(in the rows, 128 means zero)
Known rows, with every step that occurs
Q/J/S/D: [108 141 129 133 122 180 122 116  94 126  91 119 113 107 139 111  99 139
  68 141 137 160 120 116 101 150 140 134 139]
H/D/S/J: [ 86 163 187  93  74 116 135  55 114 132 134  96 122  89 129 157 136 122
 138 105  96 167 176 111  86 109 129 120 157]
Z/W/S/D: [136 141  92 119  95 171 129  62 113 107  74 143 121 133 194  94 105 123
 120 125 156 101 119 122 133 201 153 110 156]
D/S/J: [117 159 155  95  90 120 138  54 115 127 111 112  92 111 156 126 124 121
 112 126 103 162 121 125 128 130 142 141 163]
Q/J/Z/W: [118 117 157 145 119 187 149  86 112 156 102 146 112  99 160 120 128 127
  94 166 164 125 150 148  83 194 125 104 152]
X/T: [122 139 115 151 143 170 115 147 116 113 141 140 133 148 111 144 141 120
 132 112 145 124 144 152 120 128 113 130 107]
W/H/D/S: [134 120 162 125 111 173 123  89  91 143 104  94  92 102  92 131 130 120
 138 110 126 130 129  92 104 121 140 123 135]
W/S/D: [124 131  85 123 117 153  83  90 120 107  84 119 152 141 163  85 102 144
  97 127 131 105 103 110 145 159 167 152 167]
D/S/J/Z: [122 147 163 104 113 155 136  45 111 147 124 131  79 103 165 116 114 136
 107 143 103 152 129 139  98 125 132 150 198]
D/S/W: [138 146 137  75  87 137 149 103 100 131 136 108  23 116 138 168 179  88
 137 142 106 119 132 104 121 153 125 139 178]
J/Z/W/T: [144 116 141 153 138 210 174  77 139 125 137 143  99 100 184  95 133 122
 114 120 155  83 151 153  96 182 146 106 170]
X/T/W/S/D: [ 83 177  89 157 120 184  90 120 107  78 112 131 126 141 127  68 127  99
 106 104 163 124 112 140 166 180 149 144 127]
X/T/W/H: [112 152 107 186 138 199 126 139 104  99 124 129  90 131  87  77 139  80
 122 118 168 133 102 142 163 161 134 123  91]
X/T/W/H/D: [ 88 158 133 182 124 195 124 135 101 105 142 114 108 113  70  99 145  81
 142  99 165 140 140 132 135 144 127 107  89]
S/W/T: [139 117 110 121 111 158 171 113 150  97 172  76  80 106 158 129 204  76
 109 132 116  84 143 113 138 171 175 120 169]
X/T/W/S/J/Q: [ 98 168  95 153 125 200  94  82 134  81 123 130  96 117 128  98 128 108
  85  98 167 129 142 164 175 178 128 144 148]
H/W/S/D: [117 152  98 133 126 183  98 122 126  90  68  98 151 162 181  73  94 154
  88 109 133 131 108 120 133 132 164 156 150]
Q/J/S/W/H: [138 118 111 122 117 209 142 131  91 129 112  81  53 101 124 135 154  95
  80 179 150 115 109  87 105 173 138 111 151]
H/D/S: [100 149 188  95  95 126 124 100 103 137 128 107 110  99 103 168 141 129
 149  91 114 142 175 110  84 114 117 126 142]
D/S: [133 144 155  97 113 135 122 106 103 135 105 123  77 125 127 142 132 124
 126 112 119 136 116 119 125 137 124 145 146]
Q/J/Z/W/S: [116 114 134 130 119 201 118  79 114 146  82 128 132 110 173 107 124 133
  80 167 178  92 138 131  92 224 139 109 168]
W/H/D: [129 105 140 153 123 168 125 108 110 137 123  99 131 106  95 119 127 123
 140 121 133 126 139  97 109 114 140 109 121]
W/T: [129 117 129 149 139 154 143 113 154  98 139  93 139 115 148  97 148 117
  95 100 129  97 130 129 142 156 180 126 130]
W/H: [158  99 111 155 140 173 128 114 114 134 103 115 107 129 114  93 117 121
 119 142 138 118  86 110 145 134 148 125 122]

Rows
[138 120  96 118 123 169  88  48 154 108  99 115 120 115 165 117 107 152
  73 122 134 111 138 135 159 157 140 152 188] | W/S/J/Q
[109 138  98 104 105 136  95  72 141 104 106  93 165 129 174  95 118 135
  95 143 132 109 116 113 144 162 164 131 169] | W/S/J
[110 139 140 123 131 173 120 140 103 132 103 104 118 109 125 138 120 134
  79 141 154 139 129 111  98 158 120 117 127] | Q/J/S
[ 71 184  98 143 109 170  99 107 126  78 130 109 138 133 137  80 139  91
 103 117 165 124 124 142 163 180 149 127 130] | X/T/W/S/J
[143 130 130 143 113 175 183  86 142 102 121 119 107 111 182 106 146 100
 119  99 155  92 145 139 133 196 164  88 123] | Z/W/T
[105 153 169  74  74 127 146  99 101 133 156  93  60  94 112 195 187  93
 159 116 102 129 186  95  81 128 115 120 173] | H/D/S/W
[122 131 162 123  92 161 135  48 101 136 109  86  99  92 116 122 124 117
 127 122 113 155 130  98 107 116 152 119 148] | W/H/D/S/J
[ 94 159 167 139  94 162 138  97  93 122 110  97  62  86  82  86 136  83
 136 104 143 150 116 102 142 152 141 115 125] | T/W/H/D/S
[138 139 104 108 103 169 129  93 123 113  85 127 124 136 180 119 123 119
 131 125 172  75 127 120 132 208 133  96 141] | Z/W/S
[164 121 124  99  97 175 150  90  91 133 115  95   4 116 127 140 170  82
 128 151 113 114  97  90 133 152 141 136 174] | D/S/W/H
[ 85 171  96 146 130 178  91 143 117  84 125 118 128 142 117  91 144  95
 116 105 177 103 118 140 161 186 133 129 115] | X/T/W/S
[149 114 162 133 105 191 129  30 111 141 103 107  58  80 105 138 116 136
 106 102 115 157 149 119 121 110 130 138 167] | W/H/D/S/J/Q
[ 85 169  98 135 100 143  99  96 120  89  94 120 119 121 145  44 113 104
  97 119 148 127  93 117 175 186 169 143 149] | T/W/S/D
[138 128 106 133 124 207 128  57 111 132  92 165 110 122 197  86  95 143
 113 142 157  86 130 138  98 184 138 126 197] | J/Z/W/S/D
[ 84 167 108 124 110 139 101 122 129  95 107 104 122 119 133  66 131 100
 109 119 166 105 100 115 172 194 150 127 138] | T/W/S
[121 150 102 104  83 156 141  49 132 105  91 119 134 123 207 108 118 114
 118 139 156 101 133 123 133 202 150  92 154] | Z/W/S/J
[131 143 108 129 127 198 106  82 155  94  78  96 125 139 182 104  97 164
  64 105 135 136 139 145 147 131 139 154 166] | H/W/S/J/Q
[116 142 121 167 119 160 139 119 115 113 112 114  74 107 103  55 128  84
 116 133 154 139  79 117 176 160 152 118 112] | T/W/H
[135 157 109 128 134 176 129 119  98 117 114 141  91 119 145 113  84 144
 111 115 126 143 117 117 101 109 123 141 153] | J/S/D
[131 144 162 119  69 179 176  24  97 135  95 112  76  89 152 127 123  98
 147 122 138 147 147 110 103 159 139  79 140] | Z/W/H/D/S/J
